Each row was made from one path, in order. Every step used is in the known rows, and no mark comes twice. Write each row's path.
(in the rows, 128 means zero)
Known rows
sudi kabi tugo: [125 150  61 103 139 135 144  91 107 141 100 113 150 214 117 127 105 160
 138 145 165 106 126 130]
kabi tugo lami: [113 182 180 135 150 121 115 113 116 119  98 140 122 194 124 107 108 158
 129 122 159 132 129 118]
tugo lami demef kekavus: [143 157 183 131 123 117 144 120 136 137 145 141  91 102 111  99 137 122
 137 139 133 140 129 138]
lami biki: [ 92 133 131 106 110  97 172 172 135 126 129 110 148 114 114 110 122  75
  92 113 132 174 169 142]
lami biki kabi tugo: [ 88 150 174 105 115  79 155 187 122 135 128 120 137 180 124  79 163  77
  53 113 149 164 179 126]
tugo lami demef: [116 149 161 145 125 133 129 122 133 103 127 127 115  96 115  85 124 119
 150 121 135 160 143 138]
biki lami demef kekavus: [202 146 145 148  67  69 214 143 148 122 187 110 137  69  83  46  73  31
 116 137 166 172 132 118]
netomad sudi: [137  87  60 146 183  96 134 123 160  95 136 127 117 114 144 153 128 110
 117 106 146 135 131  88]
biki lami demef kekavus netomad sudi: [181 125 131 145  70  85 180 139 144 136 194 105 142  63  90  88  88  28
 132 129 133 178 124 106]
demef kekavus netomad sudi: [114 107  83 124 132 114 131 141 132 165 168 138  97 105 147 183 110 115
 117 141 111 105 120 115]
netomad sudi tugo: [147  95 103 143 167 130 112 108 136 111 120 128 141 110 161 145 150 138
 117 114 124 106 119 110]
sudi tugo: [137 143 116 146 115 151 130 132 111 110 106 125 157 102 162  94 106 151
 109 132 135  91 140 147]
netomad sudi tugo lami: [148 101 145 146 174 144  87  98 144 106 106 133 117 124 146 159 172 165
 143 111 114  98 112 110]
kekavus netomad sudi kabi: [ 81  86   4 120 133 164  93 115 121 128 128 106 133 121 139 200 102 138
 162 123  97 116 134 113]
kekavus netomad: [ 58 130  44 144  88 153 112 164 113 108 130 118 136  83 155 141  48 118
 131 125 118 127 162 137]
netomad sudi kabi tugo lami: [139 106  89 109 193 129 105  68 136 134 104 120 117 210 108 182 166 167
 161 123 141 113 104  93]
netomad sudi kabi tugo: [141  99  53 111 186 120 127  77 138 137 113 115 140 200 121 171 149 144
 140 125 147 119 110  94]
sudi tugo lami biki: [118 149 208 118 106 158 107 134 112 127  90 124 142 120 127 115 156 162
 128 124 104 109 142 162]
demef lami biki: [ 98 119 146 146 108  73 195 133 134 128 149 105 158  53 103 134  80  63
  85 102 127 213 135 136]
demef lami: [123 118  94 177 128  82 185 112 135 101 150 122 136  44 133 132  45  98
 100 109 151 178 126 122]
demef kekavus netomad sudi tugo: [122 114 108 123 121 136 118 130 118 172 158 141 114 105 158 176 121 132
 118 148  96  83 114 126]
tugo lami: [117 145 130 147 150 129 115 134 145  83 107 137  83 123 125 131 107 162
 145 119 148 118 144 124]
demef lami biki kabi: [100 108 148 151 109  62 187 154 138 121 156 111 136  64 117 118 105  67
  59  99 135 199 152 125]
kabi sudi tugo lami: [180 119 127 131 134 178 109 154 142  72  85 155 140 137 137 126 122 193
 165 141 134  94  95 166]

Which path is each row?
[ 95 180 221 107 129 111 124 128 113 141  97 127 137 202 103 109 139 133
 119 119 140 163 139 131]  kabi tugo lami biki
[123 107 122  86 179 120 112  82 136 154 105 111 132 217  93 184 188 148
 151 118 122 137 114 104]  netomad sudi kabi tugo lami biki
[115 148 211 123 107 147 102 150 115 120  95 128 121 134 137 102 180 162
 110 121 114  99 152 152]  sudi tugo lami biki kabi
[ 77 108  34 113 130 164  90 108 108 147 121 109 151 161 137 190 103 140
 156 126 107 123 127 115]  kekavus netomad sudi kabi tugo
[181 114  92 133 124 167 135 168 141  79  97 149 164 128 150 109 103 158
 137 144 141 101 104 167]  kabi sudi tugo
[131 103 176 123 159 136  96 111 139 125 105 126 131 126 128 164 195 143
 135 109  99 121 119 118]  netomad sudi tugo lami biki
[182 123 149 129 115 179 116 151 136  89  93 151 160 122 128  94 133 162
 167 142 126 122  98 175]  kabi sudi tugo lami demef
[179 142 120 161  66  85 200 145 146  88 168  95 158  58  88  32  63  33
 127 116 170 195 149 117]  biki lami demef
[169 110 182 131 158 132 107  91 132 148 133 138 121 111 136 142 195 140
 139 128 104 109 101 118]  netomad sudi tugo lami demef kekavus
[119 123 119 125  97 113 149 130 120 175 185 126 140  70 130 113 127  60
 119 142 106 159 129 132]  lami demef kekavus netomad sudi
[121 124 170 113 135 119 121 187 159  90 108 141  90 160 106 125 171 138
 122 115 135 143 152 140]  tugo lami biki kabi sudi
[170 118 139 142 121 152 112 181 144  79 113 158 118 139 149  69 169 150
 115 131 143 104 131 149]  biki kabi sudi tugo lami demef
[150 107 162 139 158 146  94  94 133 118 117 127 139 104 138 134 181 141
 143 112 104 126 112 118]  netomad sudi tugo lami demef
[113 167 177 144 132 103 117 146 120 113 125 144 104 184 138  53 155 122
  85 117 165 134 158 111]  biki kabi tugo lami demef
[125 156  97 102 149 144 121  82 109 137  86 118 124 227 103 141 120 190
 160 145 153  99 120 130]  sudi kabi tugo lami
[129 129 151 120  84 136 135 122 104 183 173 128 159  69 140 106 138  79
 119 144  89 142 121 142]  lami demef kekavus netomad sudi tugo
[ 77  95  40 144 128 143  98 143 130 113 139 119 134  93 156 177  90 110
 137 109 104 138 144 110]  kekavus netomad sudi
[122 121 137 121 124 143  94 126 120 166 147 145  96 116 150 189 134 158
 139 146  89  77 108 126]  demef kekavus netomad sudi tugo lami
[113 191 207 133 123 119 124 105 106 134 111 134 147 174 112  70 122 124
 130 124 147 168 129 129]  kabi tugo lami demef
[124 161 201 129  79 178  96 119  93 155 124 135 142  89 140 101 139 155
 148 145  86 101 123 165]  sudi tugo lami demef kekavus netomad
[106 138  86 124 100 123 146 158 119 161 162 139 101 101 148 153  73 120
 111 155 123  97 134 135]  demef kekavus netomad
[142 163 139  89 132 137 137  72 107 179 116 125 125 215  91 124 143 162
 156 162 144 112 108 138]  sudi kabi tugo lami demef kekavus
[120 130 170 129 122 132 109 114 129 153 154 137  97  97 117 142 149 119
 158 131  99 145 119 127]  tugo lami demef kekavus netomad sudi
[116 120  84 100 134 128 125 110 111 193 153 132 113 174 130 190 122 137
 129 156 113  93 103 115]  demef kekavus netomad sudi kabi tugo
[121 102  54 105 134 131 130 122 129 175 158 130  99 133 135 200 116 135
 136 154 108  87 112 117]  demef kekavus netomad sudi kabi
[166 111 114 145 138 150 109 185 152  65 101 161  98 158 157  97 156 174
 115 130 152  76 131 140]  biki kabi sudi tugo lami
